Each row comes from the steps of one path. Every step used is in the known rows, and no mark comes twice. Write the path behind each row, first mark first.
Known rows:
gemu, vufi, defo, nanop: [-0.01  0.28  0.05 -0.26  0.34 -0.05  0.02  0.30 -0.12 -0.19 -0.27  0.07
 -0.04 -0.10  0.05 -0.13 -0.25  0.10  0.02 -0.42  0.03  0.05 -0.29 -0.03]
tenem, gemu, nanop, defo, vapo, dafegun: [ 0.07 -0.21 -0.15  0.10 -0.04  0.14  0.04 -0.46 -0.24  0.09  0.08 -0.09
 -0.07  0.03  0.00 -0.15  0.26 -0.18 -0.03  0.03  0.03  0.30 -0.15  0.02]
vapo, dafegun, tenem, defo, vufi: [-0.30  0.09 -0.10 -0.02  0.09  0.23 -0.14 -0.12 -0.11  0.11  0.33  0.13
  0.18  0.34  0.29  0.01  0.23 -0.23 -0.08  0.37 -0.08 -0.51  0.01 -0.03]
gemu, vufi, dafegun: [-0.05  0.06 -0.11 -0.09 -0.03  0.06 -0.03  0.23  0.13 -0.12 -0.13  0.09
  0.04 -0.05  0.18 -0.08 -0.26  0.52 -0.12 -0.02  0.23  0.19 -0.07 -0.06]
tenem, gemu: [-0.20 -0.14 -0.15  0.16 -0.13 -0.14 -0.04 -0.19 -0.09  0.06  0.07 -0.05
 -0.21 -0.13  0.19 -0.18 -0.02 -0.01 -0.21  0.19  0.05  0.01 -0.19  0.09]
defo, vapo, dafegun, tenem, gemu: [-0.28  0.01 -0.40  0.05 -0.20  0.23 -0.09 -0.29 -0.41 -0.05  0.18  0.07
  0.28  0.37 -0.03 -0.38  0.11 -0.23 -0.11  0.37 -0.07 -0.08 -0.12 -0.06]
nanop, defo: [ 0.19 -0.07 -0.07 -0.11  0.17 -0.11  0.00  0.04  0.14  0.24  0.12 -0.12
 -0.02 -0.19  0.00  0.17  0.01 -0.04 -0.02 -0.33  0.08  0.11 -0.05  0.09]
dafegun, nanop, defo, vapo, gemu: [-0.01 -0.23  0.01  0.15 -0.01 -0.11 -0.01  0.07 -0.33  0.16 -0.19 -0.23
  0.16 -0.05 -0.28 -0.06 -0.13 -0.35  0.07 -0.04  0.10  0.09  0.06 -0.12]
gemu, vufi: [-0.10 -0.02 -0.12 -0.07  0.12  0.03 -0.12  0.07 -0.09 -0.08 -0.09  0.18
 -0.23 -0.15  0.37 -0.08 -0.20  0.20 -0.14 -0.16  0.22  0.10 -0.25 -0.07]
gemu, nanop, dafegun, vufi: [-0.09 -0.09  0.36  0.12  0.02  0.16 -0.09 -0.38  0.15  0.12  0.12  0.21
 -0.62 -0.17  0.16  0.29  0.35 -0.08  0.01 -0.31 -0.02  0.28  0.03  0.20]
vapo, dafegun, nanop: [-0.30 -0.10  0.03 -0.04 -0.05  0.23 -0.05  0.15 -0.13  0.21 -0.11  0.05
 -0.14  0.10  0.26  0.11  0.00 -0.22 -0.20 -0.03  0.01 -0.04  0.08  0.24]
vufi, defo, nanop: [ 0.14  0.30  0.11 -0.20  0.34 -0.07  0.05  0.35  0.13 -0.04 -0.11 -0.15
  0.18 -0.13 -0.15  0.00 -0.21 -0.06  0.04 -0.32 -0.14 -0.11 -0.08  0.13]
nanop, dafegun, vufi: [-0.21  0.02  0.15 -0.02 -0.04  0.07 -0.22 -0.22  0.05 -0.01  0.21  0.18
 -0.40 -0.14 -0.07  0.16  0.12 -0.06 -0.03 -0.31 -0.03  0.10 -0.14  0.01]
gemu, nanop: [ 0.18 -0.13  0.17  0.11  0.19  0.13  0.05 -0.04  0.24  0.21 -0.01  0.01
 -0.24 -0.23  0.43  0.18  0.06  0.03 -0.09 -0.08  0.07  0.14  0.14  0.27]
nanop, dafegun, vufi, defo: [ 0.04  0.16  0.16 -0.13 -0.01 -0.02 -0.17 -0.17  0.01 -0.12  0.07  0.11
 -0.18 -0.18  0.00  0.15  0.06 -0.03  0.05 -0.46 -0.18  0.06 -0.14 -0.11]
gemu, vufi, dafegun, nanop, defo: [-0.08 -0.13 -0.01 -0.11 -0.19 -0.15  0.20  0.14 -0.02  0.20 -0.33  0.01
 -0.16  0.02  0.02  0.13  0.12  0.30  0.00 -0.23  0.20  0.32  0.12  0.12]
dafegun, tenem: [-0.03  0.04 -0.09 -0.03  0.09  0.10  0.01  0.07  0.06  0.22  0.18  0.04
  0.10  0.11  0.20  0.09  0.08 -0.09 -0.06  0.00 -0.01 -0.06  0.16  0.19]
defo, vufi, dafegun, nanop: [-0.16 -0.18  0.21  0.09 -0.26 -0.11  0.17  0.26  0.15  0.38 -0.15 -0.13
  0.27  0.05  0.02  0.09 -0.21  0.42 -0.09  0.28 -0.04 -0.19  0.25  0.09]
tenem, defo, vufi, dafegun, nanop: [-0.17 -0.02  0.12  0.14 -0.28 -0.16  0.09  0.05  0.22  0.16 -0.14 -0.10
  0.00  0.05  0.08  0.06  0.09  0.21  0.00  0.51 -0.10 -0.43  0.23  0.07]
vapo, defo: [ 0.31 -0.29  0.02 -0.19 -0.09  0.03 -0.04  0.37  0.22  0.02  0.13 -0.01
 -0.08 -0.20  0.36  0.15 -0.17  0.11 -0.03  0.12  0.05 -0.16 -0.25 -0.07]
vufi, defo, vapo, gemu, nanop: [ 0.44 -0.02  0.14  0.18  0.25  0.11 -0.06  0.07 -0.12 -0.16 -0.21 -0.18
  0.38 -0.20  0.19 -0.13 -0.31 -0.08  0.07  0.03  0.00  0.10  0.04 -0.22]
defo, vufi, dafegun, tenem, gemu: [-0.32 -0.13 -0.06  0.18 -0.35 -0.14  0.18 -0.09 -0.06  0.31  0.23 -0.06
  0.45  0.30  0.01 -0.17  0.05  0.35 -0.13  0.57 -0.02 -0.15  0.10  0.04]
dafegun, vufi, defo, nanop: [-0.18  0.28  0.26 -0.23  0.16 -0.02 -0.07  0.15 -0.07  0.07 -0.02 -0.06
  0.09 -0.09 -0.12 -0.06  0.04 -0.05  0.12 -0.41 -0.17 -0.02 -0.37  0.07]
gemu, nanop, defo, vapo: [ 0.48 -0.11 -0.02  0.02  0.17  0.03  0.08 -0.20  0.15  0.17 -0.03 -0.15
 -0.02 -0.21  0.00  0.09  0.09  0.02  0.15 -0.24  0.01  0.23  0.08  0.02]
dafegun, tenem, defo, vapo: [ 0.13  0.23 -0.36  0.02  0.00  0.07 -0.13 -0.21  0.07 -0.18  0.10  0.03
  0.08  0.14  0.00 -0.15  0.21 -0.24  0.14  0.32 -0.16 -0.37  0.07 -0.09]
nanop, defo, vufi, dafegun: [ 0.15 -0.10  0.07 -0.08 -0.01 -0.17  0.13  0.16  0.25  0.35  0.20 -0.23
  0.51 -0.06 -0.19  0.15 -0.21  0.46  0.00 -0.01  0.05 -0.03  0.06 -0.07]
vufi, dafegun, nanop: [-0.08 -0.06  0.06  0.02 -0.23 -0.03  0.16  0.27  0.24  0.21 -0.23 -0.12
  0.05  0.02  0.01  0.11 -0.04  0.23 -0.07  0.12  0.00  0.02  0.32  0.27]
vufi, defo, nanop, dafegun, tenem: [ 0.11  0.39  0.13 -0.17  0.31 -0.02  0.14  0.13  0.13 -0.09  0.05  0.05
  0.07  0.16 -0.40  0.22  0.09 -0.31  0.13 -0.41 -0.24 -0.06  0.30  0.22]
dafegun, nanop, defo, vapo: [ 0.15 -0.13 -0.14 -0.03 -0.10 -0.14  0.09 -0.05 -0.07  0.22 -0.20 -0.17
  0.01 -0.07 -0.22  0.04  0.03 -0.11  0.12 -0.19 -0.07  0.04  0.09  0.00]
tenem, gemu, vufi, dafegun, nanop, defo: [-0.32 -0.27 -0.11  0.06 -0.47 -0.30  0.26 -0.14 -0.26  0.18 -0.33 -0.01
 -0.33  0.07  0.03 -0.10  0.29  0.22 -0.09  0.04  0.20  0.39 -0.04  0.13]

Which path is each row?
[ 0.18 -0.28  0.10 -0.18 -0.30  0.04  0.17  0.44  0.25  0.26  0.29 -0.03
  0.57  0.24  0.16  0.16 -0.12  0.47  0.06  0.50 -0.02 -0.33  0.05 -0.12]
vapo, defo, vufi, dafegun, tenem
[-0.12  0.09 -0.16 -0.11 -0.07  0.13  0.07  0.18  0.05  0.02 -0.01  0.16
  0.20  0.23  0.18 -0.04  0.01  0.36 -0.05  0.04  0.17  0.14  0.12  0.05]
gemu, vufi, dafegun, tenem
[-0.28 -0.08 -0.21  0.07 -0.29 -0.11  0.03 -0.07 -0.11 -0.16 -0.12  0.08
 -0.11  0.00  0.18 -0.31 -0.09  0.45 -0.19  0.24  0.22  0.22 -0.25 -0.04]
tenem, gemu, vufi, dafegun
[-0.22 -0.11 -0.02  0.17 -0.21  0.07 -0.04  0.27 -0.33 -0.20 -0.45  0.00
  0.21  0.10 -0.12 -0.32 -0.38  0.19 -0.02  0.27  0.24  0.17  0.02 -0.26]
defo, vapo, gemu, vufi, dafegun, nanop
[ 0.19  0.30 -0.36 -0.01 -0.15  0.09 -0.02 -0.07  0.27 -0.24  0.07 -0.07
  0.39  0.24 -0.21 -0.16  0.16  0.08  0.18  0.45 -0.15 -0.30  0.24 -0.06]
vufi, dafegun, tenem, defo, vapo
[ 0.30  0.19 -0.29 -0.19  0.08  0.00 -0.13  0.04 -0.21 -0.39 -0.31  0.05
  0.22 -0.18  0.20 -0.31 -0.42  0.29  0.05 -0.22 -0.01 -0.01 -0.30 -0.44]
gemu, vufi, defo, vapo
[ 0.31  0.23 -0.26 -0.23  0.12  0.27 -0.19  0.13 -0.12 -0.28 -0.06 -0.08
  0.55 -0.01  0.04 -0.21 -0.39  0.04 -0.02 -0.13 -0.18 -0.15 -0.16 -0.30]
vufi, defo, vapo, dafegun
[-0.15 -0.15  0.09 -0.06 -0.19 -0.11  0.19  0.02  0.00 -0.08  0.25  0.13
 -0.41  0.25 -0.32  0.12  0.33 -0.35  0.08  0.20 -0.08 -0.07 -0.06  0.21]
vapo, defo, nanop, dafegun, tenem, gemu
[-0.22 -0.03 -0.19  0.12 -0.33 -0.05  0.16 -0.07  0.04  0.16  0.14 -0.06
  0.25  0.26 -0.01 -0.13  0.20  0.16 -0.12  0.41  0.00  0.06  0.19  0.22]
vufi, dafegun, tenem, gemu
[ 0.05  0.09 -0.17  0.21  0.14  0.02 -0.33 -0.04 -0.08 -0.38  0.01 -0.12
  0.11 -0.12 -0.07 -0.28 -0.21 -0.33  0.05  0.39  0.06 -0.29 -0.16 -0.31]
tenem, defo, vapo, gemu
[ 0.03  0.13  0.13  0.05 -0.01  0.05 -0.32 -0.14 -0.32 -0.36  0.02  0.00
  0.24 -0.12 -0.32 -0.16 -0.26 -0.21  0.14 -0.21 -0.11  0.05 -0.24 -0.49]
nanop, dafegun, vufi, defo, vapo, gemu
[ 0.31  0.11 -0.08  0.05  0.16  0.01 -0.19  0.21 -0.21 -0.29 -0.13 -0.21
  0.60 -0.16 -0.04 -0.28 -0.56 -0.08  0.03  0.04 -0.02 -0.09 -0.12 -0.41]
vufi, defo, vapo, gemu
[ 0.16  0.10  0.09  0.19  0.15  0.12  0.06 -0.43  0.33 -0.05  0.16  0.23
 -0.63  0.09  0.24  0.37  0.65 -0.43  0.08  0.05 -0.10 -0.05  0.50  0.34]
gemu, nanop, dafegun, tenem, defo
[ 0.02  0.22 -0.13  0.06  0.09  0.02 -0.07 -0.30  0.24 -0.17  0.24  0.19
 -0.41  0.12 -0.01  0.23  0.42 -0.41  0.05  0.05 -0.11 -0.24  0.30  0.15]
nanop, dafegun, tenem, defo
[ 0.35 -0.01 -0.25 -0.11  0.11 -0.08 -0.05 -0.05  0.06  0.04  0.04 -0.18
  0.24 -0.16 -0.27 -0.04 -0.17  0.03  0.10 -0.23 -0.01  0.05 -0.10 -0.16]
nanop, defo, vapo
[ 0.02  0.09 -0.04  0.01  0.13  0.08  0.01 -0.09  0.16  0.03  0.24  0.17
 -0.16  0.12 -0.08  0.26  0.12 -0.20 -0.03 -0.16 -0.07  0.00  0.33  0.18]
nanop, dafegun, tenem
[ 0.05 -0.34  0.18  0.23 -0.19 -0.24  0.30 -0.28  0.11  0.44  0.10 -0.21
  0.10 -0.04  0.03  0.04  0.20  0.40 -0.05  0.24  0.08  0.21  0.09  0.12]
tenem, gemu, nanop, defo, vufi, dafegun
[ 0.13 -0.31  0.41  0.25  0.16 -0.06  0.16  0.15  0.10  0.40  0.12 -0.25
  0.44 -0.06 -0.02  0.19 -0.11  0.23  0.01  0.13  0.24  0.20  0.21 -0.01]
vapo, gemu, nanop, defo, vufi, dafegun
[-0.05  0.03 -0.01  0.08  0.09 -0.13 -0.14 -0.12  0.16  0.03  0.16 -0.02
 -0.06 -0.14  0.25 -0.02 -0.05  0.04 -0.05  0.31 -0.05 -0.50 -0.14 -0.12]
tenem, defo, vufi
[ 0.24  0.03  0.11  0.39  0.23  0.11 -0.19 -0.36  0.11 -0.45  0.00  0.03
 -0.39 -0.15 -0.12  0.01  0.07 -0.45  0.11  0.22  0.01 -0.04  0.19 -0.15]
tenem, defo, vapo, gemu, nanop, dafegun
[-0.23 -0.03 -0.12  0.17 -0.15 -0.09  0.06 -0.38 -0.10  0.01  0.24  0.16
 -0.34  0.16 -0.07  0.03  0.31 -0.26 -0.12  0.12 -0.05  0.05  0.19  0.18]
nanop, dafegun, tenem, gemu
[ 0.08 -0.18  0.37  0.34  0.31  0.13 -0.06 -0.04  0.10 -0.05  0.07  0.08
 -0.35 -0.19  0.09  0.26 -0.05 -0.31 -0.10 -0.08  0.17  0.25  0.28  0.13]
vapo, gemu, nanop, dafegun
[ 0.06 -0.21  0.02  0.16 -0.22 -0.10  0.39 -0.30  0.11  0.41  0.11 -0.12
  0.03  0.20  0.07  0.12  0.64  0.07  0.02  0.15  0.06  0.40  0.37  0.41]
vufi, dafegun, tenem, gemu, nanop, defo
[ 0.18 -0.07  0.25 -0.21  0.13 -0.01  0.05  0.36  0.33 -0.19  0.15  0.06
 -0.37 -0.10 -0.35  0.31 -0.10 -0.15  0.10 -0.15 -0.04 -0.10 -0.11  0.08]
vapo, defo, nanop, dafegun
[-0.02  0.11  0.10 -0.17 -0.03  0.00 -0.16 -0.02 -0.09  0.07  0.01 -0.02
  0.11 -0.18  0.30 -0.03  0.03  0.09  0.02 -0.30 -0.13  0.00 -0.33 -0.10]
dafegun, vufi, defo
[-0.06  0.34  0.08  0.01  0.32 -0.07 -0.08 -0.08  0.35 -0.33  0.09  0.06
 -0.56 -0.08 -0.44  0.15  0.17 -0.41  0.09 -0.13 -0.11 -0.23  0.07  0.21]
tenem, defo, nanop, dafegun
[-0.17  0.19  0.19 -0.06  0.44 -0.03 -0.08  0.42 -0.35 -0.26 -0.26  0.00
  0.13 -0.07 -0.01 -0.21 -0.39 -0.13 -0.02 -0.26  0.19  0.11 -0.32 -0.16]
vapo, gemu, vufi, defo, nanop
[-0.20  0.21  0.03 -0.04  0.09 -0.23  0.07 -0.15 -0.27 -0.41 -0.21  0.18
 -0.49 -0.04 -0.23 -0.18 -0.03 -0.08 -0.04 -0.29 -0.04  0.18 -0.26 -0.04]
tenem, gemu, vufi, defo, nanop, dafegun
[-0.14 -0.10  0.38 -0.26 -0.06  0.04 -0.09  0.17  0.14 -0.08  0.23  0.16
 -0.47 -0.06 -0.32  0.23  0.15 -0.15  0.16 -0.21 -0.07 -0.02 -0.41  0.02]
vapo, defo, nanop, dafegun, vufi
[ 0.02 -0.19  0.05 -0.03 -0.04 -0.18  0.14  0.04 -0.01  0.41 -0.15 -0.12
 -0.22 -0.11  0.04  0.26  0.19 -0.17  0.00 -0.27  0.02  0.11  0.15  0.26]
dafegun, nanop, defo
[ 0.22 -0.07 -0.11 -0.05 -0.27 -0.11  0.19  0.11  0.15  0.17 -0.25 -0.26
  0.29  0.02 -0.44  0.04 -0.02  0.19  0.16 -0.04 -0.06  0.10  0.27  0.02]
vufi, dafegun, nanop, defo, vapo
[ 0.19  0.34  0.19 -0.15  0.37 -0.09  0.05  0.18  0.22 -0.23 -0.05 -0.03
 -0.07 -0.13 -0.43  0.18 -0.18 -0.17  0.08 -0.46 -0.19 -0.04  0.10  0.11]
vufi, defo, nanop, dafegun
[-0.08 -0.01  0.02  0.00 -0.07  0.03  0.13  0.21  0.19  0.33  0.23 -0.05
  0.62  0.25 -0.01  0.06 -0.12  0.43 -0.04  0.31 -0.03 -0.21  0.27  0.03]
defo, vufi, dafegun, tenem
[ 0.19 -0.39  0.15 -0.14 -0.10 -0.05 -0.02  0.35  0.13  0.17  0.21 -0.03
  0.15 -0.15  0.37  0.12 -0.33  0.30 -0.04  0.29  0.02 -0.37 -0.31 -0.24]
vapo, defo, vufi
[ 0.04 -0.11 -0.18  0.04  0.21 -0.03 -0.19  0.05 -0.42 -0.19 -0.09 -0.02
  0.17 -0.11 -0.12 -0.25 -0.33 -0.05  0.04 -0.18  0.32  0.25 -0.33 -0.44]
nanop, defo, vapo, gemu, vufi
[-0.43  0.00 -0.48  0.00 -0.19  0.26 -0.12 -0.33 -0.65 -0.21  0.03  0.27
  0.05  0.39  0.18 -0.50  0.08 -0.06 -0.14  0.27  0.10  0.08 -0.33 -0.22]
defo, vapo, dafegun, tenem, gemu, vufi
[-0.47 -0.19 -0.09  0.15 -0.51 -0.18  0.17 -0.06 -0.25  0.02 -0.41  0.09
 -0.34  0.08  0.22 -0.24  0.10  0.31 -0.18  0.29  0.17  0.23 -0.04  0.12]
tenem, gemu, vufi, dafegun, nanop
[ 0.12  0.12 -0.12 -0.16 -0.11  0.19 -0.05  0.13 -0.25 -0.10 -0.32 -0.07
  0.32  0.08  0.08 -0.13 -0.21 -0.13  0.00 -0.06 -0.22 -0.15  0.03 -0.13]
vufi, defo, vapo, dafegun, nanop
[-0.27  0.20 -0.22 -0.10 -0.11  0.33 -0.44 -0.33 -0.18 -0.26  0.17  0.11
 -0.05  0.08  0.02 -0.29  0.22 -0.22  0.08  0.14 -0.11 -0.26 -0.48 -0.28]
tenem, defo, vapo, dafegun, vufi
[ 0.24 -0.08  0.24  0.15  0.21  0.11  0.03 -0.20  0.34  0.02  0.05  0.12
 -0.52 -0.21  0.14  0.35  0.10 -0.06 -0.06 -0.24  0.01  0.21  0.31  0.25]
gemu, nanop, dafegun
[-0.04  0.38  0.07 -0.23  0.32  0.01  0.10  0.09 -0.13 -0.26 -0.09  0.26
 -0.17  0.19 -0.20  0.09  0.08 -0.16  0.11 -0.50 -0.07  0.09  0.10  0.05]
gemu, vufi, defo, nanop, dafegun, tenem
